Each row comes from the steps of one path. Every step used is in the known rows, and no mark comes twice. Write the path behind each row, first mark first.
(in the rows, 128 means zero)
Known rows
bogil, nudan, fegidav, nepiz: [150 136 102 150 109 207 106 123 162 198 108 156 101 111  85 119 126 129
 167 143 134 192  69 119 161 137 111 164 113 135 139 140  68 148 175 137
  94 152 133 133 118 108 160 135  86 104 103]
vupuvok, fined, nudan: [179 128  79 123 141  79 140 136 157 104 140 124 180 105 131 147 151 118
 144 115  83 120 116 109 162  90 129 175 149 133 113 125 160 113 129 153
  94 114  87 132 110 121 139 114 137 147 142]
gofe, nudan: [127 137 115 126 144 122 141 126 128 120 152 130 147 151 108 148 156 125
 110 122 113 123 109 109 129 129 121 108 134 118 104 131 127  86 115 111
 150 118 114 105 139 133 119 130 112 129 135]
fegidav, bogil, savun, nekip, vupuvok, fined: [128  91  76 148  58 110  89 104 203 146 189 150 148  69 161 160 187 146
 167  75  78 174  83 134 154 120 114 215 154 176 132 129 162 146 128 183
  48 150  71  88  85 102 104 165 128 115  59]
nekip, savun, fegidav, nepiz: [191 160 136 157 178 189 138 131 128 132 145 129 111 113 155 124 110 143
 135 137 150 177 134 125 116 143 111 126 136 125 169 137  92 134 143 127
 127 117 126 105 137 145 118 117 110  91  76]
nekip, savun: [135 119 122 125 137 162  84 122 127 134 138 122 118 155 148 134 119 149
 100 128 134 127 128 134 111 146 126 113 126 141 149 110  97 108 121 147
 142 117 119 114 126 124 108 125 131 118 116]
fined, vupuvok, gofe: [ 94 119 148 139 113 131 130 104 120 128 161 169 103  68 150 126 134 116
 194 138 117  83 133 102 161 130 146 129 126 129 153 129 153 103 131 159
 106 141 114 123 114 116 157 161 130 133 135]
nudan, savun, nekip, vupuvok: [ 91 100  88 127  95 134 111 107 191 143 197 166 118 123 117 137 153 116
 187  62 133 186 100 157 133 119 115 145 135 152 142 121 165 120 142 139
  93 148 128 103  96 114  94 140 115 124  64]
bogil, nudan: [132 112 123 127 107 155 137 142 152 163 105 128 117 145 115 122 114 143
 124 158 135 152 103 129 124 125 110 147  86 130 130 137 114 157 140 116
 105 140 116 143 110 116 116 128 132 119 120]
gofe, vupuvok, nekip, savun: [101  69 122 110 137 114  94 119 113 176 155 127  75  85 139 105 135 108
 178 159 128  68 158 105 129 156 105  94 132 140 152 110 121  98 103 118
  95 102 112  99 108 119 119 124 143 125 124]
savun, fegidav: [169 145 143 142 161 122 196 157 125 104 128 115 118  92 150 120 108 129
 124 133 152 133 146 131 120 124 109 122 127 107 135 129 129 146 145 113
 111 127 126 136 126 148 109 116 127 113 136]
nudan, savun: [129 126 124 129 120 138 128 127 173 121 145 155 128 109  92 136 135 148
 145 103 144 149 121 166 139 116 114 140 132 142 144 129 136 113 149 133
 113 122 127 128 113 121  91 126 123 137 113]
bogil, savun, nekip: [133 134  97 142 128 139  80  86 154 154 141 127 163 142 125 147 182 159
 148 110 106 146 119 144 131 121 134 115 108 183 140 128 118 125 148 133
 156 125 127 100 112 106  84 147 116  95  97]
fegidav, nepiz: [136 154 126 148 140 152 112 107 129 155 140 150 126 125 110 125 143 128
 171 127 125 176 117 117 139 129 136 143 140 129 139 149 122 131 132 125
 132 131 138 116 144 130 150 133 106 115  81]
vupuvok, gofe: [100 112 131 142 101 121 139 117 140 146 137 138 115  60 140 133 151 101
 142 127 131 130 129 120 135 142 123 155 130 137 138 141 121 114 137 157
  98 119 119 127 131 141 162 136 131 125 140]
fined, nudan, gofe, vupuvok, nekip, savun: [139  70 118 104 168 101  96 156 105 170 165 117 114 145 162 116 150 115
 153 166 108  46 154  82 150 119  90  52 128 117 160 116 133  98 106 124
 134  99 103  99  92 100 125 123 150 131 124]
nudan, fined, savun, fegidav, bogil: [134 109 149 148 113 135 208 205 108 113 145 151  81  87 143 127 154 151
  61 105 171 150 106 151 132 123  61 125 142 112 160 154  86 151 181 131
  91 139 128 135 116 188  82 148 127 119 110]
vupuvok, fined, savun, nekip: [120  99  75 134 107  98 115  90 136 131 151 128 131 118 107 130 177 120
 130  81  98 158  74 110 140  97 138 168 112 186 107 105 100 101 122 141
 107 115 101 108 106 152 137 130 108 135 135]
fegidav, savun, nekip, vupuvok: [101  75  92 123 108 136 123 109 203 156 175 154 109 138 124 117 146  87
 157  74 112 172 114 140 143 124 124 124 111 142 135 148 170 136 150 123
 124 172 139 100 101 125 122 145 121 150  78]
bogil, savun, nekip, vupuvok: [117 122 102 138  99 136  95  98 164 149 180 140 146 133 151 141 184 126
 188  96 101 164 108 139 125 127 126 148 133 170 136 124 154 134 140 138
 109 156 118  97 104 107 102 150 114  87  76]
vupuvok, gofe, nudan, fegidav: [110 121  99 146 111 141 137 122 148 150 152 145 120  50 105 153 172  86
 129 103 117 118  95  94 159 147 107 141 152 126 107 123  84  57 157 168
 108 110 111 110 133 137 170 144  92 130 173]
nudan, fined: [ 97 128 140 130 119 137 139 156 103 146 141 150 122 158 155 140 154 131
 130 138 139 127 129 142 125 138 129 100 137 123 148 145 112 125 148 129
 144 133 154 127 107 148 112 142 137 124 105]
fegidav, bogil, nudan, savun, nekip: [109  76  69 134  85 176  99 129 228 182 135 173  96 114  81 150 130 187
  96  84 153 192  79 174 157 119  81 155  80 160 154 141 115 170 163 137
  91 134 101 122  86  95  58 158 129 135  65]
fined, vupuvok, nekip, savun: [105 106 160 122 135 162  88 101 110 138 166 148  82 103 139 121 116 143
 207 152 131  40 144 111 136 133 132  74 112 120 173  99 128  87 108 146
 121 125  98 111 109  89 121 134 131 124 134]
nudan, gofe, fined, vupuvok, nekip, savun: [112  92 175 141 123 148 113 135 107 166 173 158  99 148 172 147 124 144
 207 176  96  38 128  98 149 111 130  54 118 113 182  83 135  65  63 145
 167 120 101  78  98 109 126 161 133 138 114]
nepiz, fegidav, bogil: [ 88 134  94 135  97 112 144 139 140 137 117 145  92  82 126 114 117 158
 125 122 128 124 142 112 148 145 107 132 140 130 145 166 130 138  99 156
  80 120  96 114 135 129 111 131 118 140 112]
gofe, fined, vupuvok, nekip, savun: [112  98 142 132 122 143 129 112 125 155 165 168  94  96 146 145 125 132
 222 157  97  58 137 112 152 121 131  90 133 118 164  80 145  62  77 147
 123 110  92  81 115 121 116 155 128 136 120]
bogil, nudan, gofe, vupuvok, fined: [132  72 120 120 114  96 128 153 126 182 137 130 122 159 164 111 124 133
 149 192  82 114 103  79 159 113 122 151 101 157 124 122 135 149 103 105
  88 139 107 115  50 107 136 142 149 141 104]
gofe, fined, vupuvok, nekip, savun, fegidav: [155 108 157 143 154 139 195 147 122 131 164 153  83  64 169 134 104 133
 216 164 119  60 152 112 140 112 111  90 130  99 173  85 144  80  99 132
 108 111  90  91 112 140 102 143 129 121 128]
nudan, savun, fegidav: [171 142 140 144 156 138 195 162 173  95 142 141 118  73 110 130 109 146
 140 114 169 148 140 170 131 112  91 135 129 120 149 132 140 131 162 114
  95 120 124 134 109 137  72 114 123 122 120]
gofe, vupuvok, nekip: [ 92  74 129 111 136  79 138 122 115 168 145 133  87  61 116 101 145  91
 204 158 128  68 161  96 143 140 109 109 138 129 130 127 150 112 115 101
  72 116 123 112 106 126 140 128 140 133 131]
bogil, nudan, fined, gofe: [104 115 140 102  88 181 151 178 114 196 119 189  97 160 135 139 160 145
 160 164 138 138  95 125 117 126 131  74  74 127 174 150  93 159 183 128
 122 162 162 137  76 105 128 156 117 119  74]
vupuvok, nekip, savun, fegidav: [152 115 155 137 157 152 163 148 133 134 134 108  84  59 148 120 107 127
 158 149 169  95 157 129  98 138  88  95 111 102 160 116  96 114 130 130
 103 101 101 122 123 136 107  98 131 104 147]
gofe, vupuvok, fined: [132  88  92 112 131  61 128 120 125 135 155 131 127  90 150 114 136 103
 163 146  82 106 134  91 162 130 137 172 154 162 111 115 159 117 103 121
  65 120 110 105  88 130 139 138 141 147 116]
nepiz, fegidav, bogil, nudan, gofe, fined: [ 92  99 103 151  68 119 186 184 154 195 104 158  97 146 150 136 110 178
 121 173  95 147 110  94 160 119  86 123 105 123 149 154 122 147  71 141
  98 126  81  99 101 131 104 156 121 145  85]
fined, nudan: [170 133  97 117 154 110 139 147 141 111 130 125 164 134 123 138 144 121
 120 117 110 122 131 125 147 101 114 123 140 116 125 135 152 124 143 132
 128 119 113 138 133 121 125 118 130 134 136]
vupuvok, fined, gofe: [150 127 116 108 105 111 131 132 137 135 134 163 135  84 134 137 154 126
 177 124  97 118 106  95 137 102 166 134 117 141 138 125 133 122 134 161
  93 134 122 118  92  95 169 138 109 149 109]
savun, fegidav, bogil, nudan, fined: [133 102 140 148 111 169 210 215 146 161 114 150  79 107 163 138 111 170
  74 155 170 165 116 157 129 143  60 130 100  96 166 166  99 198 183 122
  80 149 123 146  89 150  75 153 147 109  81]
vupuvok, nekip, savun: [112  97 139 127 122 150  96 117 132 158 139 118  88  94 130 130 129 129
 163 139 146  87 139 129 105 144 106 103 114 124 150 114  93  97 113 147
 118 105  98 116 124 118 123 113 133 117 141]
bogil, savun, fegidav: [194 163 153 157 158 136 177 145 141 105 125 117 152  81 146 134 148 160
 144 150 134 127 144 153 121 119 101 135 129 138 148 137 127 139 164 118
 113 126 115 123 118 134  81 122 121  85 131]
nudan, gofe: [127 125 159 136 133 136 114 152 109 138 131 124 134 180 150 131 125 140
 111 145 125 109 124 112 127 119 127  91 113 118 140 126 116 130 116 126
 165 133 137 122 109 115 135 133 133 129 122]

Which path is each row?
[127  85 110 134  78 170 130 158 221 161 127 168  98  92  76 147 114 186
  97 115 157 175  87 176 152 121  69 177 102 134 152 147 124 169 160 139
  65 139  94 141  98 104  65 149 137 141  84]
fegidav, bogil, nudan, savun
[209 123  98 140 152 126 198 196 209  89 148 152 141  47 107 148 121 166
  83  82 154 146 135 175 168  91  54 149 157  97 159 151 163 154 184 144
  69 112  90 139 116 128  57 128 135 140 104]
fined, nudan, savun, fegidav, bogil
[194 182 125 137 173 169 191 149 163 129 183 200 125  75  69 149 174 139
 195 103 146 178 100 118 133 101 121  91 135 108 163 156 124  99 183 111
 122 126 146  87 122 115 113 136  62 115  51]
fined, gofe, nudan, savun, fegidav, nepiz
[175 129 137 139 165 161 148 151 124 107 136 107 108 115 171 126  98 149
  95 137 157 128 144 138 102 137 104 110 122 119 157 110 100 133 136 129
 130 116 116 118 123 139  95 112 131 104 123]
nekip, savun, fegidav
[ 63  89  95 137  77 121 125  97 155 169 190 147 100  76 162 132 171  68
 190  84 122 176 114 106 131 143 127 156 136 146 131 130 152 123 134 161
  80 146 120 108 114 133 167 148 124 118  90]
savun, nekip, vupuvok, gofe
[171 124  80 130 139  87 182 159 153 129 137 146 172 130 135 160 152 115
 134 125  76 141 125 123 164  88 108 140 160 115 123 120 168 102 112 133
 131 104 105 111 135 153 119 139 129 147 125]
gofe, fined, nudan
[ 92 117  88 136  79 136 155 150 164 168  98 147  80 101 115 110 105 177
 123 153 132 143 120 112 143 142  93 145 100 132 142 173 119 168 108 142
  57 138  77 130 116 118 101 135 124 129 104]
nepiz, fegidav, bogil, nudan
[ 82  83  80 153  80  99 164  97 145 172 157 153 109  77 117 150 202  93
 144  83  98 180  85 108 147 110 116 155 123 180 124 110  99  72 118 153
 115 103 111  91 132 196 147 164 101 133 126]
vupuvok, gofe, fined, savun, nekip
[170 134  93 121 149 121 142 150 183 105 151 151 166 115  89 148 150 138
 135  96 126 137 123 162 159  93  99 137 146 127 143 139 164 112 160 136
 114 111 111 135 117 114  80 116 127 142 120]
fined, nudan, savun
[124  62  60 132 107 202 103 113 233 202 103 159  93 128  76 116 120 121
 114 102 124 161  84 140 173 125 105 117  58 164 140 139  82 141 200 128
 128 159 142 124  80 104 113 147 102 147 123]
bogil, nudan, fegidav, savun, nekip
[115  92 139 116 145 100 115 147  86 156 150 127 116 171 164 105 131 121
 131 163 107  90 141  87 149 127 124  88 131 139 140 122 139 131 106  98
 141 131 145 103  90 118 129 147 141 137 102]
nudan, gofe, vupuvok
[ 87 112 119 141  80 144 145 169 147 174 100 140  85 157 135 114 102 185
 108 167 128 128 112  97 147 130  94 112  84 122 155 173 106 173  97 139
  94 143  86 125  97 100 108 138 126 132  98]
nepiz, fegidav, bogil, nudan, gofe
[ 92 101  93 124 100 127 113 106 144 150 182 135 115 145 155 126 144 101
 168  84 117 170 107 119 125 132 131 133 131 140 125 117 158 136 124 134
 112 153 130 106 113 122 136 140 120 118  83]
savun, nekip, vupuvok
[133  81 123 107 160  69 141 164 108 160 160 121 128 123 138 108 158  97
 184 166 104  46 156  74 165 102  94  70 136 106 142 132 160 113 114 105
 119 114 117 116  90 105 140 125 144 142 129]
fined, nudan, gofe, vupuvok, nekip
[129  89 123 123 134  68 114 138 105 147 159 129 133 144 175 115 139 119
 150 161  80  86 125  79 163 118 137 134 142 155 125 117 149 121  91 120
 108 124 115  99  66 119 145 142 145 151 108]
nudan, gofe, vupuvok, fined
[189 122  95 157 146  90 252 181 209 112 158 170 150   8 130 170 164 109
 161 105 117 158 139 156 172  86  69 169 163 112 151 135 171  90 161 150
  68  86  90 117 121 177  95 137 126 141 125]
vupuvok, gofe, fined, nudan, savun, fegidav
[149 124 125 145  97 140 104 135 169 134 129 140 142  84 126 152 165 178
  97 118 120 134 122 158 145 128  93 160 144 148 153 144 123 153 149 158
 101 132  97 117 123 106  84 159 131 112  97]
fegidav, bogil, savun
[119  97 113 142 127 169 142 108 192 138 169 195  97  50  87 133 151  85
 161 105  99  66 103  99 207 131 120 105 132 124 141 139 127  46 180 158
 129 150 115 100 105 113 157 168  92 167 165]
fined, vupuvok, gofe, nudan, fegidav, savun
[113  94  79 131 109 175 110 110 202 180 136 157 112 153  79 139 134 166
 142 107 144 187  87 161 135 110 109 133  68 165 143 132 115 142 159 118
 116 135 120 127  83 100  69 138 122 120  87]
bogil, nudan, savun, nekip
[ 81  89 103 128  90 169 129 140 116 188 138 153  95 197 110 128 184 142
 109 119 143 179  64 138 119 121 106 102  71 166 141 137  56 136 171 108
 142 145 145 128  89 155  94 151 115 105 102]
bogil, nudan, fined, savun, nekip
[ 94  87 129 131  76 169 143 187 148 185 119 165  87 140 142 147 132 169
  83 144 150 159  99 156 140 146  81 135 107 114 160 162  98 182 163 139
  97 154 124 142  92 127  90 164 150 125  76]
fegidav, bogil, nudan, fined
[ 89 108 107 152  73 126 110  83 172 167 191 147 137  66 161 147 211  97
 208  94 107 166 110 127 130 137 120 169 134 178 144 132 147 119 153 168
  82 146 106 100 109 119 135 156 119  88  84]
bogil, savun, nekip, vupuvok, gofe
[100 128 103 132 132 118 160 123 178 134 110 149 102 111  93  96 126 122
 158 136 115 115 160 121 151 132 127 103 113 141 147 184 149 114 127 126
 112 134 122 111 122 136 106 114 111 158 134]
nepiz, fegidav, savun
[141 121 137 143 130 128 227 206 107 101 170 154 100 106 124 149 180 148
  42  98 158 146  90 132 128 125  58 110 152  98 135 152  79 112 168 113
 113 125 115 108 128 193  79 147 110 120 121]
gofe, nudan, fined, savun, fegidav, bogil
[172  94  61 105 158  42 135 136 138 124 155 133 162  94 145 122 155 102
 161 137  64 100 136  88 182 103 124 169 166 149 108 122 183 112 119 125
  66 108  94 116  91 128 137 128 146 153 122]
gofe, vupuvok, fined, nudan
[184 149 157 179 149 130 217 171 101 138 151 148 121 136 133 128 160 126
 145 140 117 189  85 101 139  85  95 134 140 119 147 130  99 112 123 103
 150 123 128  94 135 201 134 142  87 113  91]
nudan, gofe, fined, savun, fegidav, nepiz
[ 83 113 165 118 143 166 113 129  83 146 204 167  89 152 145 156 167 135
 192 157 125  32 126 107 132 148 126  30 131 105 170 118 110  45 117 136
 165 119 113  86 100 112  98 149 125 117 120]
gofe, nudan, fined, vupuvok, nekip, savun
[175 105 155 159 114 140 246 200 121 147 118 127 111 151 135 126 128 142
 101 169 125 163  71 116 125  76  69 133  85 115 134 116  88 136 130  93
 120 133 107 122  99 185 101 137 112 120 130]
bogil, nudan, gofe, fined, savun, fegidav
[ 64 100  67 128 104 117 143 103 192 156 166 159  91 126 122  93 144  94
 198  89 107 155 140 116 143 135 133 103 115 153 140 174 174 122 116 126
  98 158 121  89 107 132 115 124 103 149  86]
nepiz, fegidav, savun, nekip, vupuvok
[167  92 157 154 101 163 201 207 134 139 116 122  82 122 124 110 112 180
  41 140 166 154  73 124 130  94  44 139  77 106 148 143  69 187 161 115
  93 151  97 146 100 146  97 138 125 117 118]
fined, savun, fegidav, bogil, nudan, gofe
[ 94 136  62 153  96 123  92 101 165 159 130 147 124  99 126 135 173 186
 141 104 104 140 134 124 152 137 114 117 122 189 155 164 124 135 116 162
 105 119  87  87 119 105  69 150 106 105  83]
nepiz, fegidav, bogil, savun, nekip
[ 81 104 137 139  74 114 153 125 148 144 173 144 105  53 162 127 155  72
 184 110 125 153 123 115 128 147 112 179 154 122 130 137 156 123 132 163
  52 147 111 124 124 143 175 137 131 124 116]
nekip, vupuvok, gofe
[144 103  46 119 117  77 125 116 172 130 192 134 171 122 159 145 167  90
 186  74  70 161  98 105 156  95 134 176 149 142 107 120 186 123 120 157
  75 137  89 109  95 120 146 127 128 134  98]
savun, nekip, vupuvok, fined, nudan
[163 122 104 154  86 169  90 137 179 144 117 148 131  54 113 149 157 171
  99 106 122 125 101 152 172 138  85 165 156 154 150 125  90 134 180 181
  90 137 102 120 116  98 101 161 107 115 123]
nudan, fegidav, bogil, savun
[116  88  88 128 141 149 112  99 198 157 133 148 123 146 101 123 138 116
 119  85 117 151 127 142 150 122 135  98  85 160 141 150 138 130 158 117
 164 143 146 104 107 125 110 140 121 154 104]
fegidav, savun, nekip
[111  98  88 146  70 138  90 114 184 154 180 152 131  98 149 152 176 152
 144  77 109 174 102 149 142 131 100 167 145 163 146 137 153 161 145 163
  82 160  99  92 110 103  88 169 123 103  54]
fegidav, bogil, savun, nekip, vupuvok
[199 117  60 154  94 125 136 169 201 146 128 163 175  53 119 183 186 155
 104 100  69 134  98 149 206  99  66 175 185 138 142 118 130 110 164 184
  93 116  79 100 123 127  89 174 103 133 122]
gofe, fined, nudan, fegidav, bogil, savun
[227 164  92 163 183 122 226 169 196 123 161 182 166  72  97 160 154 131
 191 111 112 202 121 154 176  75  82 159 173 112 156 147 175 106 158 119
 101 101 115 101 132 165  84 129 103 127  72]
gofe, fined, nudan, savun, fegidav, nepiz
[205 187 151 174 171 163 161 128 145 126 139 135 148  80 129 130 161 156
 182 151 134 173 130 138 131 118 112 151 142 141 158 161 117 147 172 114
 114 130 124 110 135 134 102 127 100  72  81]
bogil, savun, fegidav, nepiz
[ 96 122 145 129 104 133 151 155  87 131 145 148 105 154 121 128 185 127
 113 117 143 142  97 136 123 125 112 115 133 140 142 140  84 107 157 125
 138 129 148 130 117 175 114 138 120 122 128]
nudan, fined, savun
[165 139 155 158 168 179 142 130 131 155 146 129  80  65 131 118 122 126
 197 145 166 140 143 117 108 141  96 111 123 108 172 141  92 118 136 130
 106 110 112 108 139 136 135 102 111  86 102]
vupuvok, nekip, savun, fegidav, nepiz
[ 87 115 126 138  94 102 169 125 141 134 201 149 121  72 140 147 184  65
 165 103 111 148 105  96 124 146 108 163 165 110 106 135 154  81 122 148
  77 134 100 100 135 150 171 141 116 123 127]
nekip, vupuvok, gofe, nudan
[129 113  89 141  87 103  97  84 179 139 189 136 165 105 162 152 194 121
 210  96  74 166  90 128 138 113 140 195 141 188 125 117 160 123 123 159
  76 147  93  89  80 108 115 144 122 103  81]
bogil, savun, nekip, vupuvok, fined
[141 116  52 151 113 161  73 110 189 159 155 148 146  96  95 178 195 164
  83  67 101 137  73 131 176 134  90 122 139 170 126 120  80  94 166 167
 135 120  94  80 117  96  86 172  81 109 110]
gofe, nudan, fegidav, bogil, savun, nekip
[175 106 123 145 140 162 139 170 151 115 132 122  91  78 174 136  88 169
  47 114 160 138 139 147 120 148  75 128 129 114 168 125 103 157 143 152
 103 119  95 115 127 136  81 135 138 119 102]
nekip, savun, fegidav, bogil
[ 73 121 136 139 115 127 165 147 112 154 175 161 121 114 146 169 202  98
 134 127 126 128 112 114 130 158 118 103 145 118 133 156 108  65 145 143
 138 113 134 106 121 166 140 151 123 123 122]
vupuvok, gofe, nudan, fined
[167 138 127 123 156 118 126 168 121 121 138 115 170 184 148 138 144 134
 105 136 107 104 122 104 150  92 116  87 125 104 140 136 143 126 128 134
 169 126 124 131 111 107 131 123 136 136 128]
fined, nudan, gofe
[ 98 145 147 123 148 142 141 143  84 118 193 179 125 185 145 155 159 140
 157 142 110  69 112 110 155 132 145  57 145 105 144 132 141  74 128 112
 173 147 137  98 103 127 102 167 121 128 105]
gofe, nudan, fined, vupuvok
[144  99  78 125 118  82 115 135 157 138 197 125 177 172 182 147 167 101
 168  89  69 145  90  90 160  84 132 143 136 135 121 120 178 128 107 158
 117 142  95 105  79 107 155 132 133 140  87]
savun, nekip, vupuvok, fined, nudan, gofe
[102  94  80 126  89  97 114  96 163 141 188 138 137 114 164 135 151  94
 194  84  90 168  92 109 140 120 147 178 141 153 108 112 166 126 108 155
  77 147 100  98  88 123 149 137 125 131  91]
savun, nekip, vupuvok, fined
[ 93 115  85 140  73 148 150 154 209 159 116 173  83  83  76 120 110 193
 138 133 146 163 113 148 152 129  76 156 103 144 158 174 127 149 130 149
  44 128  74 127 102 106  58 132 118 136  89]
nepiz, fegidav, bogil, nudan, savun
[136 114 143 146 117 114 161 164 122 153 132 140 145 172 161 155 133 131
 133 149  91 130 115 111 142 105 121 109 130 119 133 109 135 111  89 131
 170 119 125  98 114 147 131 153 129 143 107]
nudan, gofe, fined
